Each row comes from the steps of one path. Every step used is in the known rows, and no mark comes twice. Write the path behind each row, first mark first.
Known rows
rufufa -> pumak: [ 17.4  -5.5   5.9   3.4   4.5  -8.0  21.4 -18.1   0.4  -1.4   8.6  -3.7
  13.8  -5.5  -7.4   6.5  -9.0  18.5   4.7   3.5  17.8  -3.5  10.6   6.7]
pobavo -> masel: [ -0.1   7.4  10.0  -1.1   4.4  -2.2 -26.5   8.8  -0.9   3.1   9.4  -9.7
   7.2   3.1  -9.6   0.9   9.2  12.6  -3.2  -0.9   2.3  -7.7   7.4 -10.4]
rufufa -> relo -> ridi -> pumak -> sufug: [ -5.1   3.0   7.0  -1.1 -17.0   4.3  17.7 -20.1 -12.3  -0.5 -14.5   7.1
 -28.9   1.8   3.3   7.1   0.3  27.0   0.6   1.8  -1.0   2.9   4.2  18.3]
pobavo -> ridi -> pumak -> masel -> relo -> sufug -> zome: [ -5.8 -17.8 -26.3  -1.3 -21.6  10.2  16.1 -19.4   5.1   5.9 -28.5  -6.3
  12.5  -5.6   8.6 -11.9   9.8   3.3   0.5  12.6 -11.8  11.3   5.8 -23.3]
zome -> rufufa -> relo -> sufug -> pobavo: [ -7.5   7.7  -3.2  -8.0  -2.6 -12.7  12.5 -19.0  15.2 -11.7 -20.7  12.7
  -0.4   8.2  -4.4   9.3  -2.3 -16.0  -5.6  -9.3 -13.2  -3.7  -5.8  15.4]
pobavo -> masel -> zome -> ridi -> pumak: [ -1.4  12.6   6.7   2.7   8.6   3.5 -56.0  33.0   1.7   0.4  20.8 -17.5
 -27.7  -5.5  -1.5 -10.6  -1.5  -3.6   3.2   5.3  15.6  12.0  -0.3   0.0]
ridi -> pumak -> sufug -> zome: [  9.0  -9.8  -8.6   9.9  -9.9  17.0  15.3   7.8   1.4   7.5 -15.5   1.2
  14.1  -7.3   1.2   1.9   0.3  19.8   6.1   3.0  -7.8   8.3   4.1   1.3]
zome -> rufufa: [  8.6  11.6   9.5   3.9  -3.3  -5.0   4.3   9.1   1.4   0.1 -14.8   3.5
  -0.7   2.5  -6.3   5.7  -3.2  -1.1  -5.6   2.3  -6.6  -0.5   3.6  14.6]
pumak -> sufug: [  3.9   9.6   5.5   6.4 -10.3   7.4  16.4   3.6  -1.5  -0.4  -1.5   1.4
   6.3   2.1  -2.3   6.3   0.6  10.6   0.9   0.5   2.9  -0.3   8.4  13.4]
sufug -> pobavo -> masel -> relo -> ridi: [-10.7   7.6  -2.5 -13.8  -1.2  -7.9 -20.2  -6.0 -16.9   4.3  16.9   4.7
 -17.1   8.7  -2.5  -4.5   3.5  -9.2  -8.9   6.3 -11.1  -6.3  -8.9  -0.1]
sufug -> zome -> rufufa -> pumak -> masel -> pobavo: [ 18.3 -11.6   1.1   2.5   4.8  -6.4   9.9  -7.1 -11.4   8.1 -17.3   1.8
  24.7  -8.5   0.5  11.3  -2.0   3.8  -1.5   0.6  -5.0 -17.6  12.2  -3.2]
ridi -> pumak -> masel -> pobavo -> rufufa -> relo -> sufug: [ -8.6 -17.6  -0.5  -3.6   2.7   3.9   0.5  -9.8  23.2  -6.9  -4.0   9.7
   4.1   7.1  12.0  -2.5   2.8  -3.0   1.9 -11.1   4.0 -18.4  -2.9 -18.8]
sufug -> pobavo -> ridi -> pumak -> masel: [ -8.2 -15.5 -27.5   0.8  -0.5  -9.7  18.8  -0.8   0.2  -0.6 -23.2  -2.0
   9.8   2.9   7.8  -1.1  15.3 -21.1   2.3 -19.0 -14.4   1.5   1.7 -13.2]
relo -> rufufa: [  9.7   7.7  26.0  -3.8   3.1  -6.9  11.6  -7.3 -13.7   8.6  -6.1  -6.6
  -0.1   4.3 -11.8 -11.3   0.1  -6.6  -4.1   5.9  -1.2   3.2  -0.8  11.6]
rufufa -> relo -> sufug: [ -8.9   4.6   2.3  -5.0  -8.2   0.3  16.0 -28.4  17.2  -7.1 -10.4   1.2
   3.9   3.8  -5.5   5.0  -2.2  13.9  -3.5   0.4   3.3  -1.6  -0.6  -1.7]
ridi -> pumak -> sufug -> pobavo -> masel -> relo: [ -5.8  -4.7 -11.2   0.0  -1.3   1.7 -14.2   3.4  11.8  -2.8   8.9   4.8
  -9.3   7.5   8.5  -5.6   1.4 -21.5   6.1  -3.6 -13.5   0.5   3.1  12.4]
pumak -> sufug -> zome -> rufufa: [  9.6   9.9   5.2   6.5 -11.5   9.3  12.5   8.2 -13.4   7.7 -17.5   3.2
  14.6  -5.4  -5.0  12.5   1.3  15.1  -2.3   4.4 -16.3   0.8   8.9  13.5]
pobavo -> ridi -> pumak -> masel -> zome -> rufufa: [ -0.7  -3.8  -9.9   8.9 -10.4  -4.4  -6.8  11.6  -2.5   1.3 -27.0  -5.2
 -19.7  -9.3   6.4  -2.3   7.7 -16.9  -2.1  -4.0  -1.1  13.9  14.5   3.8]
pobavo -> masel -> zome -> rufufa: [  1.6  18.6  15.8   1.9   4.0  -7.4 -53.5  25.1  -3.9   1.6  11.5  -5.0
 -23.1  -5.6 -10.0   1.7   0.3  -8.9 -10.7   2.5   6.0   1.6   9.2   9.3]
relo -> sufug -> zome -> rufufa: [  9.2   2.1  -9.8  -4.3 -16.5   9.9  11.2  -3.6   7.8   2.3 -24.1   6.9
  26.5  -6.2 -12.5   2.6   0.8  11.3  -5.9  12.8  -1.8   2.8  -5.6  -7.7]
rufufa -> relo -> sufug -> zome -> ridi -> pumak -> masel: [-11.3 -10.8 -11.6  -1.8  -4.5  11.6  14.9 -21.7  10.7  -1.8 -17.3  -5.5
  11.2   0.1   8.1  -0.9   7.5  12.5   7.0   3.0  -9.2  14.4  -3.0 -18.4]
rufufa -> relo: [ -9.5   7.3  16.3   2.5   4.9  -7.7  12.4 -19.2   2.0  -1.6  -7.3  -6.0
  -5.7   3.3  -1.2   8.2  -5.1  18.9  -3.3  -5.4  -9.8  -2.9   6.1   4.0]
sufug -> zome -> rufufa: [  9.9   4.6   5.3   3.5  -2.9   2.9   7.3   7.1 -10.0  10.4 -21.0  -1.1
  16.5  -7.6  -8.1   6.3  -2.8  16.9  -6.4   6.8 -19.3   1.8   2.2  -1.6]
ridi -> pumak -> masel: [  0.6 -20.4 -11.4  10.4  -2.9   5.0  12.8   2.6  13.1   1.5  -9.7   2.7
   5.0  -0.1   9.3  -2.6  10.0  -7.5   4.0  -4.0  -1.9  12.8   6.0 -11.6]
sufug -> pobavo -> rufufa -> pumak -> masel -> relo -> ridi: [ -4.5 -10.3   4.6 -10.4  10.0 -10.7  15.0 -24.5 -23.4   1.7  38.1  14.4
  -6.3   5.2   2.8   0.7  -1.4  -1.4  -2.5   3.3  -1.5  -6.0  -7.0  -4.5]
sufug -> pobavo -> ridi -> pumak -> masel -> zome -> rufufa: [ -6.8  -5.9 -21.6   2.7  -0.5 -13.7  -3.3  12.6  -2.1  -1.2 -22.5   2.2
 -15.0  -3.9   6.7   0.4   7.3 -39.0  -4.2 -16.0 -10.9   9.4   3.0   5.5]
ridi -> pumak: [  6.3  -9.0  -4.4   6.7  -3.9   5.6   8.6   7.8  16.1   0.7 -11.0  -0.3
   0.6  -1.7   2.0  -5.0  -3.4   6.3   4.3  -0.5   2.6   6.1  -1.1  -0.8]

Write each row's path
[  6.8  -1.7  -4.2   5.7   2.8  14.7   3.4  15.4  -5.0   9.0 -11.2 -15.5
  10.4  -5.8   1.0  -7.1  -5.0  23.7   8.3   9.8  -9.6  13.7  -7.1 -11.1] | sufug -> zome -> ridi -> pumak
[  0.8 -14.3   2.2  -2.9  22.5 -13.8  16.5 -10.6  -8.0  -2.3  32.8   7.8
  20.9   3.6  -1.4   8.0   2.9  -3.2   2.2 -15.1   0.7  -9.6  -2.9 -13.9] | sufug -> pobavo -> rufufa -> pumak -> masel
[ -0.7  -1.0 -22.3  -7.4  -6.6   1.1  19.1  -8.1  19.5  -7.1  -5.4  10.6
  20.5   4.5  -8.5  -0.1   0.6 -13.5  -4.3  -1.2   7.0  -1.5 -16.7  -6.7] | relo -> sufug -> pobavo
[  2.7  -4.6  -4.6   3.4 -18.1   6.3  -6.1  10.9 -13.2   4.9 -11.6  14.9
 -38.8  -8.3   4.9  -0.6   6.7  -9.4  -7.6  11.8  10.4  18.7  -0.2  10.6] | relo -> ridi -> pumak -> masel -> zome -> rufufa
[  0.4  -4.1  -5.4   5.3   5.4   7.7  -4.8  18.9   7.6  -3.6  -8.8  -6.9
  -3.3   6.8  15.8  -9.5   2.6 -13.0  11.1  -0.5   4.8  -3.1  -3.6  -4.5] | zome -> ridi -> pumak -> masel -> pobavo
[ 14.0   7.8  23.1  -2.6  14.1   3.4  -2.4   7.2 -19.5   2.6  21.9  -6.9
  17.5  -1.5  -2.1   3.5 -14.8  29.9   8.1   2.1  13.2 -32.8  -0.4  -1.1] | masel -> pobavo -> rufufa -> pumak -> sufug -> zome -> ridi
[  1.5 -10.9  19.8   0.6  14.3  -5.9  10.3 -21.4  -6.5   1.6  42.5   1.1
   6.4   1.1   4.5  -0.5  -4.2  11.7   2.2   8.4   2.8  -3.7   9.7  -8.8] | pobavo -> rufufa -> pumak -> masel -> relo
[ -2.0  13.7  11.9   2.2   5.4  -2.6 -47.5  19.4  -2.6   4.1  20.8  -9.9
 -15.6  -6.8 -11.1  -1.8   0.3   0.7  -8.5   2.7  13.9   3.4   6.2  -3.4] | pobavo -> masel -> zome
[  4.9  -7.0  -6.5 -12.0   5.7  -6.1  17.2 -17.0  12.1  -9.3  23.6  11.8
  27.0   1.8 -12.9   2.1  -5.2   3.0   2.4  -3.8  18.7 -10.6 -13.7  -9.9] | relo -> sufug -> pobavo -> rufufa -> pumak
[ -1.1  22.2  10.5   7.1   4.0   4.8 -21.1  25.4  -5.5   0.6  17.4 -14.9
 -27.0  -6.7  -1.4  -6.6 -12.8  -2.4  -3.1  11.1  16.1  16.9  -6.6  12.1] | masel -> zome -> ridi
[ 12.1   5.6  23.6   2.1  12.4   6.7   9.2  -0.2 -25.2   3.6  34.1 -10.0
  20.4  -4.9  -8.0   5.9  -8.2  42.7  11.2   6.2   7.1  -6.0   3.8  -2.2] | pobavo -> rufufa -> pumak -> sufug -> zome -> ridi
[  3.3 -18.6 -10.9   7.0   0.1   3.8   2.7   8.4  16.3   0.1 -16.0   4.6
   3.4   2.5  13.2  -4.2   4.0 -14.7   2.8  -6.8   3.3 -11.5   2.7  -9.3] | ridi -> pumak -> masel -> pobavo
[ -7.1   0.0  -1.2  -5.3  -7.6   5.6  17.4 -29.6   7.7   0.8 -16.9  -2.7
  17.5  -2.5  -7.3   6.2  -2.6  27.2  -5.3   3.9  -7.0   0.4  -2.5 -13.1] | rufufa -> relo -> sufug -> zome
[  6.2   3.1  -6.5   1.6 -13.2  -0.6   3.5  10.1   1.4  -1.6 -33.9  -4.4
  -0.1   1.1   5.9  -2.3  -3.0   2.1   3.5  -8.9   7.2 -29.3   8.6   7.5] | masel -> pobavo -> ridi -> pumak -> sufug
[  0.9   3.0  -7.0   4.2  -0.6  -3.6 -30.7  28.3   6.8  -3.9   2.4   8.8
 -20.6  -3.0   1.3   3.0   2.3 -30.9   1.6 -11.3  -2.6   5.4   3.2  23.8] | ridi -> pumak -> sufug -> pobavo -> masel -> zome -> rufufa
[ -8.2   8.4   2.0   9.3   5.2   5.0 -13.4  18.6  -7.4   1.4  16.5  -9.7
 -18.2  -4.2   7.3  -3.7   3.5 -16.1  -2.1   7.0   9.0  21.2   1.6  -0.6] | pumak -> masel -> zome -> ridi
[ -2.2  -8.4 -34.2  -8.1 -14.4  -1.2  18.6  -8.5  18.9  -7.7 -26.5   4.4
  16.9   2.3  -4.7  -5.9   5.2 -12.8   0.3  -6.4   6.1  -1.0 -10.4  -9.8] | relo -> sufug -> pobavo -> ridi -> pumak
[ -4.1   8.4   7.2  -1.6   7.4  -0.1  10.8   9.2  -8.5  -1.1  21.8   9.2
  10.9   7.6  -4.4   7.5   0.8   0.3   0.0 -14.1  -7.5 -10.6  -5.9   4.9] | pumak -> sufug -> pobavo -> rufufa
[-16.4   5.3  16.9  -6.1  21.9 -13.8   7.0  -8.0  -5.0  -2.1  18.7   3.0
   1.5  11.1  -2.6   6.9  -4.9   6.5  -3.9 -20.5 -18.7 -13.3 -11.3  -7.5] | sufug -> pobavo -> rufufa -> relo
[ -3.0  10.2 -13.5  -9.8  -3.2  -6.1 -33.4  10.8  14.3  -7.4   5.2  10.2
  -3.3  -0.7 -12.5  -0.1   3.3 -31.9  -9.3  -2.1   9.6  -1.3 -10.4   2.9] | relo -> sufug -> pobavo -> masel -> zome -> rufufa
[-2.5 -5.2 -6.8  8.0  3.6  8.7  4.5 13.6  6.0 -2.5 -2.4 -8.9 -2.2  4.3
 12.8 -8.6  7.4 -6.8 11.7  2.4 -0.4 16.5 -1.2 -5.3] | zome -> ridi -> pumak -> masel
[ -0.7   3.2  -8.7  -4.1 -14.4   5.5 -25.3  15.0 -17.2   3.2   8.3  12.1
 -35.1  -4.4  -3.1  -0.5   6.4  -4.2  -3.3   1.7  14.2   5.9  -4.8  14.3] | relo -> ridi -> pumak -> sufug -> pobavo -> masel -> zome
[ -4.4  -3.6  15.6  -1.5   0.7  -3.2  10.7 -21.6 -10.4   9.0   5.9  -0.9
  -8.3   8.5   7.5 -15.5   5.8 -27.9  -5.2  14.5 -16.6  11.8   7.6   5.2] | pumak -> masel -> relo -> rufufa
[ 17.1  -1.0   6.7   6.0  -4.2  -3.4  26.4 -16.4  -3.7  -3.5  10.9   0.4
  13.1  -5.6  -6.0  11.7  -5.8  17.6   7.8   3.0  18.6  -3.5  17.7  20.5] | rufufa -> pumak -> sufug
[ -9.1  13.9   0.2  -2.8   0.6 -11.5 -10.6  -3.8  11.7  -9.4  -5.0   9.9
 -25.6  -2.2  -4.5   6.9 -11.3 -27.4 -11.4  -4.2   0.2   7.6  -7.0  21.8] | masel -> zome -> rufufa -> relo -> sufug -> pobavo
[-11.5  -1.0  15.2   0.9  17.5   1.3 -10.2   7.7   2.6  -5.0   7.2  -7.7
 -11.8  11.0  17.2  -6.0  -1.2   1.6  11.0 -10.3  -4.4 -12.6  -4.0  -8.9] | zome -> ridi -> pumak -> masel -> pobavo -> rufufa -> relo
[ -7.3   7.1  -7.6  -1.4  15.4  -5.1 -45.7  29.2   2.1  -2.1  19.8  -8.2
 -20.5   0.3   0.2  -8.1  -0.9 -25.0   3.2  -9.0   3.2   8.8 -11.6   1.6] | sufug -> pobavo -> masel -> zome -> ridi -> pumak
[  5.7 -12.7 -10.6  -2.0  -2.3   6.5  19.8 -32.8  -0.5   0.3  15.6  -6.3
  18.6  -3.8   6.8  -5.7  -1.6   4.5   7.6  25.0   4.8  13.6   4.2  -8.6] | rufufa -> pumak -> masel -> relo -> sufug -> zome -> ridi
[ -7.3  13.5  20.3 -10.5   9.4   5.3 -10.5  -1.1  -3.8  -1.6   4.8  -6.2
  10.4   5.0  -1.2  -1.7 -12.8  27.7  -0.4   0.1   0.7 -31.7 -15.8 -17.9] | masel -> pobavo -> rufufa -> relo -> sufug -> zome -> ridi
